Each row comes from the steps of one path. Every step used is in the known rows, and no mark comes twice. Write the path behind each row, first mark first.
Known rows:
fipi -> nekug -> kuli: [ 0.28 -1.03  3.83  2.67 -0.31  0.53 -1.28  1.66 -1.72 -0.34  1.22 -1.25
  1.08  1.79  0.38 -0.75 -2.59  1.10 -0.64  2.82  0.51]
sota -> nekug -> dugup -> kuli: [ 3.43  0.78  3.29  1.47 -0.92 -0.28  2.53  0.52 -1.16 -2.09 -0.31 -2.23
 -3.46 -1.16  1.73 -3.08 -1.95 -1.77 -2.45 -0.28 -1.57]
dugup -> kuli: [ 1.41  1.20  0.25  0.12 -0.74 -0.58  1.01 -2.85  0.22 -1.51 -0.95 -0.98
 -1.33 -1.03  0.34 -3.92  0.31 -0.84 -0.91  0.31 -0.23]
dugup -> sota -> nekug: [-0.56  2.50 -1.04  2.06 -1.04 -0.58  2.40 -1.91  0.31 -0.53 -0.26 -0.86
 -1.68 -0.66  2.97 -2.23 -1.15 -0.44  1.15 -1.53 -0.73]
rugev -> saso: [-2.56 -0.88  0.22 -2.51 -0.99 -0.31 -0.11  1.55  0.13  0.81 -4.05  0.50
  0.19  0.03  2.48 -0.94 -0.75 -1.38 -1.81 -1.25  0.08]
sota -> nekug: [ 0.21  0.34  1.04  1.05 -1.01 -0.77  2.69 -0.64 -0.73 -0.15 -1.48 -1.25
 -2.57 -0.69  1.41  0.00 -0.70 -0.30 -1.65 -0.60 -0.57]
fipi -> nekug -> sota -> dugup: [ 0.16 -0.33  3.39  3.01  1.23  1.39 -2.37  2.17 -2.68 -2.73  1.58 -1.48
  1.37  0.50  3.13  0.11 -1.88  0.87 -0.57 -0.03 -0.70]
rugev -> kuli -> nekug: [ 0.43 -0.99  0.71 -0.48 -0.31  1.43 -0.02  5.30 -1.64  1.20 -1.10 -0.98
 -2.84  1.66 -1.22 -1.66 -0.82  0.04 -1.82  1.16 -1.99]
rugev -> kuli -> dugup -> nekug: [ 1.93 -2.57  2.34  0.14 -0.71  2.24  0.84  3.72 -0.01 -0.95 -2.83 -0.26
 -2.00 -1.30 -1.32 -2.57 -0.63 -0.85 -5.47  1.90 -0.87]
fipi -> nekug: [-1.19 -1.93  1.73  1.70  0.31  0.66 -0.74  1.22 -1.97 -0.17  0.99 -1.64
  1.60  0.86  0.04  0.42 -1.66  1.18 -1.37  0.55 -0.47]
dugup -> sota: [-0.65  2.31 -1.88  1.15 -0.20 -0.03  0.30 -1.34  0.88 -0.35  0.85  0.17
  0.47 -0.20  1.82 -2.18 -0.58 -0.16  2.50 -1.07 -0.18]
sota -> nekug -> kuli: [ 1.63  1.15  3.25  2.11 -1.63 -0.95  2.22 -0.24 -0.47 -0.26 -1.20 -0.89
 -3.15  0.25  1.82 -1.19 -1.72 -0.33 -0.92  1.64  0.50]
nekug -> kuli: [ 1.61  1.12  2.72  1.24 -0.80 -0.15 -0.63  0.63  0.32 -0.22  0.20  0.43
 -0.73  1.23  0.40 -1.43 -1.11  0.00  0.76  2.79  1.24]
nekug -> sota -> dugup: [ 1.68  1.94  2.14  1.62  1.14  1.00 -2.06  1.25 -0.83 -3.23  0.61  0.15
 -0.26 -0.48  3.87 -0.44 -0.22 -0.42  0.94 -0.72 -0.22]
fipi -> nekug -> dugup -> sota -> rugev: [ 0.98 -2.99  1.64  4.01  0.42  1.45 -1.38  2.53 -0.99 -1.11  3.81 -2.42
  1.37  1.17  1.67 -1.07 -4.16 -0.23 -0.86  0.30 -1.71]
kuli -> dugup -> sota: [ 1.30 -1.54 -0.38  0.97  0.16  1.54  0.14 -0.91  1.06 -1.47  0.25  0.15
  1.75  0.43 -0.31 -2.78 -1.92 -0.42 -0.93  0.49  1.68]
sota -> rugev -> kuli: [ 0.84 -3.29 -1.33  2.31 -0.57  0.23  0.73  0.70  1.20  0.60 -0.76 -0.56
 -3.10 -0.20  0.84 -0.14 -1.65 -0.93 -4.07  0.38 -1.83]
fipi -> nekug -> kuli -> dugup: [ 1.28 -3.20  4.53  2.73 -0.05  1.52 -1.34  1.75 -1.46 -1.02  1.03 -1.22
  1.96  2.07 -0.87 -1.36 -3.53  1.00 -2.49  3.73  1.64]
kuli -> dugup -> nekug: [ 2.19 -4.85  2.17  0.23 -0.97  1.88  0.23  1.04  1.25 -1.50 -1.01 -1.21
  0.60 -0.88 -1.31 -1.86 -0.73 -0.63 -3.33  2.67  1.08]
rugev -> sota -> nekug -> kuli: [ 1.92  2.97  2.84  3.11 -0.95 -0.51  1.44  1.38 -1.01 -0.32  0.98  0.35
 -3.91  1.16  3.20 -0.35 -1.47 -0.47 -2.84  1.24  1.12]
kuli -> dugup -> nekug -> sota: [ 2.46 -4.37  4.11  0.30 -0.23  2.92 -0.82  2.68  1.06 -2.66 -0.09 -1.41
 -0.16 -1.69  0.64 -1.47 -1.46 -0.70 -2.75  2.43  1.13]

Write each row's path:
[ 1.28 -4.29  0.20  0.44 -0.91  1.57 -1.58  5.21  0.17  0.73  1.61 -2.73
 -0.69  3.06  1.90 -2.69 -4.00 -1.67  0.64  1.07 -1.46] => kuli -> nekug -> dugup -> sota -> rugev -> saso
[ 0.76 -1.28  3.91  0.35 -0.64  1.74 -1.01  2.92  0.80 -1.94  0.33 -1.85
 -2.02 -2.55  3.11 -0.72  0.08 -0.61  0.30  1.37 -0.93] => dugup -> nekug -> sota
[-0.07 -4.46  2.80  0.56 -1.49  1.40 -0.76  2.74  2.11 -1.16 -1.27 -2.33
 -2.66 -2.32  4.96 -0.66 -1.37 -1.83 -1.82  1.21 -1.08] => dugup -> nekug -> sota -> rugev -> saso
[ 3.07  0.79  1.75  2.92 -2.00 -0.52 -1.06 -0.25  0.28 -2.23 -1.35 -0.34
 -0.15  0.61  2.01 -2.83  0.79 -0.81  0.00  3.04 -0.49] => sota -> dugup -> nekug -> kuli
[ 2.02 -0.06  0.11  2.08 -1.51 -0.36 -0.56 -0.83  0.10 -2.13 -1.50 -0.60
  0.30 -0.27  1.66 -1.83  1.49 -0.83 -0.45  1.19 -1.36] => sota -> dugup -> nekug
[ 1.76 -1.14  0.44 -0.34 -1.13  0.19  0.28 -0.57 -0.45 -0.49 -0.12 -2.68
 -1.80  1.07 -0.54 -4.58 -0.49 -0.54  0.14  1.80 -0.53] => dugup -> kuli -> nekug
[ 1.73 -2.60  1.53  1.90 -1.48  0.71 -0.44 -0.16  2.30 -0.76 -1.22  0.21
  0.20  1.67  1.90 -3.73 -3.92 -1.41 -1.82  2.97  2.50] => nekug -> kuli -> dugup -> sota -> rugev -> saso
[ 2.77 -1.02  3.94  1.98 -1.40  0.07  2.15 -0.14 -0.23 -1.03 -1.50 -0.89
 -2.26  0.58  0.71 -1.91 -2.59 -0.46 -2.84  2.59  1.65] => sota -> nekug -> kuli -> dugup
[ 2.25 -1.57  1.00  0.55 -0.17  1.87 -1.67  5.15 -1.01  0.09  3.22 -2.41
 -0.17  2.91  0.12 -2.50 -2.78 -0.60  2.59  1.23 -1.33] => kuli -> nekug -> dugup -> sota
[ 2.05 -3.48  2.46  1.94  1.04  2.59 -0.85  3.06  0.99 -1.91  0.53 -0.86
 -3.07 -1.21  2.69 -0.18 -2.98 -0.93 -3.72  0.43 -0.32] => nekug -> sota -> rugev -> kuli -> dugup
[ 1.76 -4.17 -1.58  2.51 -0.26  1.40  0.28 -1.98  2.37 -1.19  0.85 -0.62
  1.06  0.55  0.32 -2.24 -2.97 -0.80 -2.07  0.94  1.37] => kuli -> dugup -> sota -> rugev
[ 1.46 -1.42  0.24  1.62 -0.58  1.05  1.94 -1.40  0.61 -1.56 -0.66 -0.63
  0.12 -0.08  0.53 -2.79 -2.38 -0.56 -1.99  0.13  1.32] => kuli -> dugup -> sota -> nekug
[ 3.08  0.58 -0.85  1.55 -1.10 -0.71 -0.48 -1.97 -1.09 -2.19 -0.94 -1.55
 -0.15  1.94  0.78 -4.74  0.39 -0.85 -0.04  1.17 -0.89] => sota -> dugup -> kuli -> nekug
[ 0.43 -4.61 -1.47  1.13 -0.83  1.23  0.24 -1.16  2.49 -0.80 -1.26 -0.33
  1.15  0.48  1.51 -2.76 -3.33 -1.51 -3.14  0.28  1.46] => kuli -> dugup -> sota -> rugev -> saso
[ 1.20  0.12  0.27  0.75  0.20  1.85  0.87  2.16 -0.02 -0.91 -1.91  0.79
 -1.05 -0.26 -0.56 -3.25 -1.46 -0.63 -3.48  0.03 -0.35] => rugev -> kuli -> dugup -> sota
[ 2.12 -0.63  2.23 -0.31 -0.40  1.23 -0.59  1.07 -0.68 -1.63  0.76 -2.90
 -2.56  0.39  1.34 -4.26 -1.13 -0.61  0.65  1.49 -0.44] => dugup -> kuli -> nekug -> sota
[ 0.67 -0.81  2.69  2.82  0.72  1.57 -1.44  3.39 -2.07 -1.37  3.35 -1.85
  1.92  0.95  1.17 -1.39 -3.41  0.14  0.07  0.03 -1.54] => fipi -> nekug -> dugup -> sota
[ 2.88 -6.50  3.15  1.52 -0.49  2.82 -0.70  1.70  2.08 -2.36  0.32 -2.02
 -0.80 -1.43  1.15 -1.20 -2.28 -1.09 -3.66  2.87  0.94] => kuli -> dugup -> nekug -> sota -> rugev
[ 2.73 -1.22  0.03  2.87  0.04  0.95 -0.78  1.71  1.25 -1.21  3.36 -1.06
 -0.36  0.49  2.18 -1.83 -3.25 -1.74  0.47 -0.26 -1.43] => nekug -> dugup -> sota -> rugev
[ 3.15 -1.48  3.50  1.28 -0.52  1.03 -0.66  0.73  0.67 -1.19 -0.04  0.43
  0.39  1.58 -0.99 -2.29 -2.36 -0.24 -1.43  3.91  2.74] => nekug -> kuli -> dugup
[ 1.06 -2.35  2.01  4.02  0.47  1.80 -1.07  4.03 -1.45 -0.97  2.68 -2.16
  0.03  0.81  1.53 -1.59 -4.14 -0.41 -2.29  0.15 -2.57] => fipi -> nekug -> dugup -> sota -> rugev -> kuli
[ 2.79 -0.51  0.24  2.90  0.21  1.26 -0.46  3.18  0.76 -1.14  2.35 -0.65
 -1.65  0.14  2.02 -2.32 -3.20 -1.88 -0.93 -0.50 -2.34] => nekug -> dugup -> sota -> rugev -> kuli
[ 1.95  3.25 -0.54  2.91  0.17 -0.45 -0.90  0.24 -1.19 -1.48  1.32  1.55
 -0.44  1.81  2.68 -0.22  0.54 -0.51 -2.26 -0.30  0.28] => rugev -> sota -> dugup
[ 2.28  1.51  1.06  1.44  0.48  1.13 -0.93  2.80  0.02 -1.56  2.82 -0.37
  0.39  0.30  1.54 -2.27 -2.10 -1.29  1.71 -0.69 -1.18] => nekug -> dugup -> sota
[ 1.53 -6.95  3.27  0.20 -0.95  2.59 -0.76  2.53  2.17 -2.00 -1.82 -1.82
 -0.74 -1.48  2.36 -1.63 -2.64 -1.79 -4.64  2.19  0.98] => kuli -> dugup -> nekug -> sota -> rugev -> saso
[ 2.81  1.29  3.42  3.08 -0.83  0.27  1.39  1.42 -0.81 -0.93  0.80  0.35
 -3.16  1.41  2.33 -0.95 -2.20 -0.62 -4.52  1.91  2.01] => rugev -> sota -> nekug -> kuli -> dugup
[ 1.12 -3.18  1.46 -0.22 -1.25  0.91 -0.49  1.01  0.44 -0.93 -0.84 -3.19
 -3.06  0.32  3.14 -4.34 -2.29 -1.66 -1.07  1.23 -0.59] => dugup -> kuli -> nekug -> sota -> rugev -> saso
